Known rows, with every step that occurs
a, p: [-1.16 -0.10  1.42 -0.27 -1.13 -2.02  1.93  1.39 -0.33 -2.68  0.28  0.37
  2.84 -2.62  0.03  3.47 -1.24  2.62 -0.74 -2.13  1.52  2.00 -0.18 -2.33
  3.22  0.53]
f, w: [-2.46  1.46 -0.89 -4.02 -1.81 -3.31  3.01  1.15  1.51 -0.61 -0.07  0.77
 -0.28 -2.77  0.83  1.53  0.52  2.25 -1.72 -0.71  5.36  0.81 -0.25 -2.58
  1.59  1.20]
d, k, l, w, p: [-0.94  2.41  0.65 -1.89 -1.19 -0.81  2.29  1.84 -2.16 -2.23  1.35 -1.12
  0.81  0.23  1.93  0.17  1.00  1.21 -2.33 -1.77  3.53  0.01 -0.75 -5.74
  2.87 -1.68]
w, l, k: [-4.59  0.46  2.05 -3.35 -2.52 -4.32  2.64  2.01 -0.99 -3.93  2.20 -0.95
  1.38 -0.91  2.21  0.91  1.49  1.83 -2.32  1.57  1.51  1.20 -2.94 -2.50
  2.40 -2.58]
x, q, k, l, w, p, a: [ 1.78 -0.09 -1.47 -1.02 -1.45  1.10  2.14  3.57 -3.77  0.01  1.94 -0.47
  0.25 -0.47  2.51  0.65 -1.28  1.37 -1.35  0.56  2.58  0.58 -2.74 -3.58
  4.28 -0.49]
d, k, l, w, p, a: [ 1.42 -0.33 -0.75 -1.74 -1.75  0.65  1.78  3.32 -2.60 -1.82  1.74 -0.96
 -0.37  0.22  2.36 -0.16 -1.55  0.96 -2.58  0.54  2.47  0.58 -3.31 -4.10
  4.77 -0.52]
k, q: [-2.94 -1.56  2.20 -2.54 -2.26 -3.57  3.21  3.42 -1.02  0.34  3.22 -2.75
  2.67 -1.49  0.52  2.59 -0.68  1.89  0.87 -0.25  2.63  1.11  0.17 -2.90
  5.11  0.44]
f, w, l, k, d: [-5.76  1.77 -0.04 -3.95 -1.72 -3.54  3.15  0.14  0.81 -4.34  0.45  0.88
  0.44 -1.27  1.33  2.00  1.37  3.24 -1.93  1.62  3.18  0.81 -1.95 -2.13
  3.44 -3.29]
q, k, h, a, p: [ 0.28  0.00  0.44 -0.49 -0.95 -2.64  2.91  2.51 -0.45 -3.18  3.66 -0.19
  3.00 -2.75 -1.35  4.97 -1.78  3.56 -0.02 -1.53  0.65  0.71  0.48 -0.20
  4.31  1.53]
d, k, h, a, p: [ 0.14 -0.29  0.63 -1.23 -1.69 -3.30  2.62  2.17  0.24 -3.93  3.52 -0.37
  2.27 -2.18 -1.14  3.91 -1.64  2.81 -0.98 -1.42  0.14  0.51  0.90 -0.84
  4.97  1.78]
q, k, l, w, p, a: [ 1.60  0.02 -0.92 -1.02 -1.08  1.28  2.09  3.65 -3.27 -1.06  1.99 -0.74
  0.34 -0.39  2.19  0.88 -1.63  1.69 -1.66  0.38  2.99  0.83 -3.66 -3.45
  4.11 -0.79]
k, h, a, p, w, l: [-2.67  1.74  2.09 -1.22 -3.88 -1.46  2.98  3.68 -1.83 -1.66  2.12 -1.77
  2.01  0.76  0.87  2.32  0.89  3.87 -1.96  2.57 -0.65  1.32  1.17 -2.00
  2.29 -1.73]
f, w, l, k, r: [-4.80  1.84  2.03 -3.71 -0.72 -4.23  4.03  1.69 -2.59 -3.88  2.22 -3.91
  1.65 -1.63  1.49  0.51 -0.88  1.29 -1.49  0.42  2.20  0.17 -2.03 -2.59
  3.57 -0.65]
a, p, w, l, k, h: [-4.07 -0.26 -0.19 -4.47 -3.51 -3.72  2.41  3.19 -2.67 -3.71  4.50 -1.57
  2.08 -0.26  0.24  1.69  0.97  3.06 -0.73  2.22 -0.09  1.48 -1.64  0.17
  2.47 -2.78]
h, k: [-1.47  1.75  1.03 -1.30 -0.24 -2.40  5.24  1.00  1.30 -0.21  2.61  0.28
  3.70 -1.89  0.92  2.38  2.00  0.44 -1.43  1.91  2.61 -0.05 -0.60 -2.92
  2.12  1.84]
x, q, k: [-2.23 -0.74 -1.46 -0.96 -1.43 -1.21  4.40  1.35 -1.50  1.00  2.68  0.68
  3.16 -2.77  0.18  3.43  1.62  2.30  1.44 -0.29  3.16  0.79 -0.77 -0.94
  1.76  0.87]
a, p, w: [ 0.60 -0.48 -0.41  0.43 -2.89 -0.09  1.11  2.40 -2.49 -1.81  0.64 -0.96
  2.90 -0.74  0.56  1.63  0.33  3.15 -1.24  0.32  0.88  2.59 -0.79 -2.33
  1.78 -0.85]
q, k: [-2.81 -0.62 -0.31 -1.03 -0.75 -0.80  4.31  1.49 -0.54 -1.24  2.84  0.05
  3.49 -2.64 -0.50  3.78  0.95  3.09  0.76 -0.73  4.01  1.28 -2.69 -0.77
  1.31  0.24]
k, q, x: [-2.84 -2.51 -0.69 -0.86 -1.98 -0.92  3.04  2.15 -1.65  1.19  2.21 -2.50
  5.38 -2.28  0.45  3.30  1.48  3.93  1.18 -1.26  1.54  0.63 -0.35 -3.82
  2.37  0.80]
f, w, l, k: [-4.51  1.30  1.16 -4.47 -2.60 -4.97  2.85  1.84 -0.51 -3.79  1.01 -0.47
  0.00 -1.76  2.12  0.38  1.65  2.24 -2.54  1.15  2.66  0.68 -2.36 -2.56
  1.76 -2.07]
p, w, l, k, r: [-4.06  1.16  2.06 -2.49 -1.31 -3.08  3.45  2.17 -3.78 -3.98  2.90 -4.58
  2.62 -0.49  1.67  0.29 -0.61  1.29 -1.43  1.25  0.99  0.69 -2.48 -2.48
  3.56 -1.44]
d, k, h: [-4.44 -1.64 -0.93 -5.26 -3.33 -3.31  3.46  1.88  0.15 -2.88  5.32 -0.98
  1.85 -0.20 -1.00  1.90  0.94  1.76 -0.51  1.02  1.59  0.73 -1.05  0.02
  3.49 -0.03]
f, w, p, a: [ 0.87  0.43 -1.11 -2.33 -1.21  0.30  2.09  3.25 -1.72 -0.81  1.92  0.17
  0.01 -1.40  1.68  0.96 -2.72  1.49 -1.89  0.73  3.68  1.45 -2.36 -3.25
  3.31 -0.83]
x, q, k, h: [-3.74 -1.03 -2.18 -3.67 -2.40 -2.14  4.26  2.46 -2.01  0.15  5.66 -0.18
  3.16 -1.64 -0.93  3.70  1.17  2.59  1.86  1.00  2.05  0.88 -0.48  1.15
  2.47 -0.06]
l, w: [-2.13 -0.01 -0.46 -1.23 -1.52 -2.49  1.87  2.11 -0.38 -1.42  1.26 -0.54
  0.42 -0.21  1.99  0.49  2.63  0.60 -2.97 -0.89  1.82  0.37 -1.88 -4.57
  2.71  0.90]

Rows
[-3.23  1.60  2.50 -0.75 -3.72 -0.91  2.80  2.98 -1.83 -1.47  0.26 -1.41
  2.06  0.53  1.49  1.78  1.26  3.66 -2.08  2.05  0.08  1.88  0.55 -3.10
  1.39 -2.19] | a, p, w, l
[-0.68  0.73 -0.89 -1.52 -2.10 -1.69  2.85  1.97 -2.04  0.01 -0.02 -0.95
  0.21 -0.59  2.43  0.86  3.01  1.91 -1.50 -1.13  3.25 -0.53 -1.66 -3.41
  3.84  1.60] | x, q, k, l, w
[-0.77  2.94  0.82 -1.36 -0.86 -0.51  2.00  2.22 -2.46 -1.40  1.39 -1.00
  1.21  0.13  2.23  0.86  0.61  1.41 -2.05 -1.73  3.61  0.40 -0.62 -5.79
  2.73 -1.97] | k, l, w, p
[-3.99  1.57  2.26 -1.47 -4.00 -0.91  3.08  3.08 -1.47 -0.64  1.23 -1.58
  1.86  1.28  1.93  1.40  1.97  2.99 -2.36  3.05  0.76  1.82 -0.12 -3.15
  1.28 -2.38] | p, w, l
[-1.65  2.18  0.31 -0.88 -0.29 -0.86  1.92  2.20 -1.97 -1.77  2.43 -0.43
  1.69 -0.21  1.57  0.82  0.82  0.75 -2.15 -1.62  2.73  0.70 -0.69 -6.02
  1.63 -2.17] | l, w, p
[-2.99  0.31  1.49 -2.32 -3.14 -3.43  1.92  2.38 -2.44 -4.41  1.36 -1.30
  1.58 -0.68  1.98  0.39  1.56  2.70 -2.27  1.74  0.46  1.59 -2.70 -2.43
  1.77 -3.09] | a, p, w, l, k
[-4.54  0.48 -1.13 -1.57 -0.45 -0.61  4.16 -0.06  0.84 -2.55  1.69  1.28
  2.80 -1.95 -0.50  4.35  0.86  3.85  0.34  0.28  4.18  1.18 -2.21 -0.96
  3.16 -1.62] | q, k, d
[-3.06 -2.27 -0.66 -1.27 -2.92 -1.45  2.72  2.67 -3.20 -0.20  2.00 -3.35
  4.88 -1.70  1.10  1.79  2.53  4.38  0.56  0.19  0.50  0.57 -1.23 -3.75
  1.55 -0.94] | p, w, l, k, q, x
[-0.85  2.78  0.48 -1.12 -0.43 -0.13  2.59  2.17 -2.85 -1.48  1.55 -0.97
  1.61 -0.37  1.67  1.23  0.85  1.95 -1.46 -1.93  4.04  0.22 -1.09 -5.12
  2.19 -1.93] | q, k, l, w, p
[-5.78  1.19  0.58 -3.12 -1.74 -3.11  3.01  0.31  0.52 -4.39  1.27  0.63
  1.44 -0.67  1.46  2.35  1.30  3.01 -1.76  1.82  2.39  1.12 -2.39 -2.16
  3.86 -3.67] | w, l, k, d
[-1.00  0.82 -0.37 -1.59 -1.77 -1.56  2.77  2.03 -1.55 -1.04  0.05 -1.29
  0.31 -0.51  2.20  1.03  2.66  2.31 -1.80 -1.31  3.60 -0.30 -2.51 -3.29
  3.58  1.24] | q, k, l, w
[ 1.54  0.08 -0.53 -1.26 -1.44  0.96  1.47  3.71 -2.92 -0.94  1.78 -0.80
  0.08  0.10  2.71  0.44 -1.92  1.13 -2.39  0.58  2.61  0.98 -3.22 -4.08
  4.68 -0.82] | k, l, w, p, a
[-4.11  0.36 -1.80 -1.52 -0.97 -0.89  4.27 -0.17  0.10 -0.97  1.68  1.71
  2.58 -2.03  0.03  4.12  1.35  3.30  0.81  0.55  3.58  0.76 -0.94 -1.04
  3.44 -1.23] | x, q, k, d
[-2.69  1.64  1.69 -1.00 -3.58 -1.13  3.61  3.64 -2.21 -1.86  2.31 -1.74
  2.35  0.24  0.31  2.67  1.13  4.38 -1.26  2.30 -0.27  1.17  0.69 -1.42
  1.71 -1.67] | q, k, h, a, p, w, l
[ 2.03  0.79 -0.49 -1.11 -0.90  0.79  2.41  3.44 -2.65 -0.74  1.93 -0.67
  0.49 -0.16  2.67  0.38 -1.26  0.78 -2.46  1.28  2.48  0.45 -2.99 -4.19
  4.35 -0.24] | h, k, l, w, p, a
[-0.38  3.58  0.84 -1.21 -0.29 -0.64  2.96  2.02 -2.18 -1.11  1.55 -0.88
  1.73 -0.18  2.22  0.77  1.23  1.05 -2.14 -1.04  3.54 -0.21 -0.39 -5.91
  2.41 -1.40] | h, k, l, w, p
[ 0.74 -0.46 -0.25 -1.17 -1.17  1.05  1.79  3.41 -2.20 -0.97  3.00 -0.14
  1.30 -0.49  1.80  1.57 -2.95  1.07 -1.60  0.99  2.51  1.85 -2.91 -3.27
  3.96 -1.35] | w, p, a
[-1.06  1.01  1.05 -2.24 -2.13 -0.47  3.92  1.55 -1.23 -0.44  0.63 -1.11
  2.29 -1.41  1.40  3.48  0.30  3.85  0.37 -0.72  5.48  0.75 -2.28 -0.70
  4.14  0.54] | q, k, l
[-0.91  0.35  0.06 -2.82 -2.96 -3.85  2.79  3.80 -0.66 -2.97  6.72 -1.71
  1.73  0.08  0.46  2.72  0.10  2.33 -1.92  2.53  0.01  0.02 -0.65 -0.22
  4.59 -0.32] | p, w, l, k, h, a
[-0.29  1.97  0.32 -1.67 -1.57 -2.30  3.26  1.75 -0.58 -0.53 -0.07 -1.18
  0.47 -0.17  2.82  0.32  3.18  1.05 -2.92  0.00  3.00 -0.92 -1.58 -4.39
  3.97  2.00] | h, k, l, w
[-3.50 -1.16  2.45 -3.19 -3.34 -4.65  2.87  4.07 -2.86 -1.74  3.04 -3.69
  1.97 -0.93  1.35  0.79  0.59  2.47 -0.01  1.55  1.22  1.03 -1.04 -2.91
  4.26 -1.85] | p, w, l, k, q
[-0.60  0.58  1.52 -1.37 -1.71 -3.79  2.47  2.82 -0.67 -4.12  3.36 -0.65
  2.25 -2.04 -0.42  3.86 -1.46  3.24 -1.19 -0.57 -0.34  0.68  0.57 -0.86
  4.64  0.40] | w, l, k, h, a, p
[-2.83  1.26  1.91 -1.76 -4.24 -1.84  3.23  3.32 -1.48 -2.58  2.04 -1.95
  1.66  0.81  0.53  1.65  1.21  3.65 -2.17  2.52 -0.77  0.98  1.06 -2.02
  2.37 -1.44] | d, k, h, a, p, w, l
[ 1.65 -0.57 -1.07 -0.30 -2.97 -1.59  1.08  3.20 -2.75 -3.24  3.12 -1.48
  2.56 -0.76  0.20  1.74  0.02  3.25 -1.34  0.97 -0.18  1.73 -0.91 -1.05
  2.89 -0.83] | l, k, h, a, p, w
[-4.02 -1.17 -1.01 -5.08 -2.58 -4.16  2.39  2.54 -1.46 -3.30  5.72 -0.91
  2.18 -0.93  0.14  2.08  0.64  1.88 -0.32  1.35  1.50  1.37 -2.70  0.39
  3.19 -1.70] | l, k, h
[-2.04  0.56  1.51 -1.89 -2.98 -3.71  2.04  2.72 -2.04 -4.57  2.19 -1.50
  1.48 -0.66  1.89  0.77  1.15  2.66 -2.60  1.83  0.10  1.07 -2.24 -2.24
  2.56 -2.46] | h, a, p, w, l, k
[-2.42  1.50  1.16 -0.97 -3.96 -1.35  3.64  3.59 -2.64 -0.70  2.27 -1.37
  2.18  0.15  0.69  2.57  1.52  4.01 -0.96  2.56 -0.68  0.95  1.60 -1.48
  1.93 -1.38] | x, q, k, h, a, p, w, l
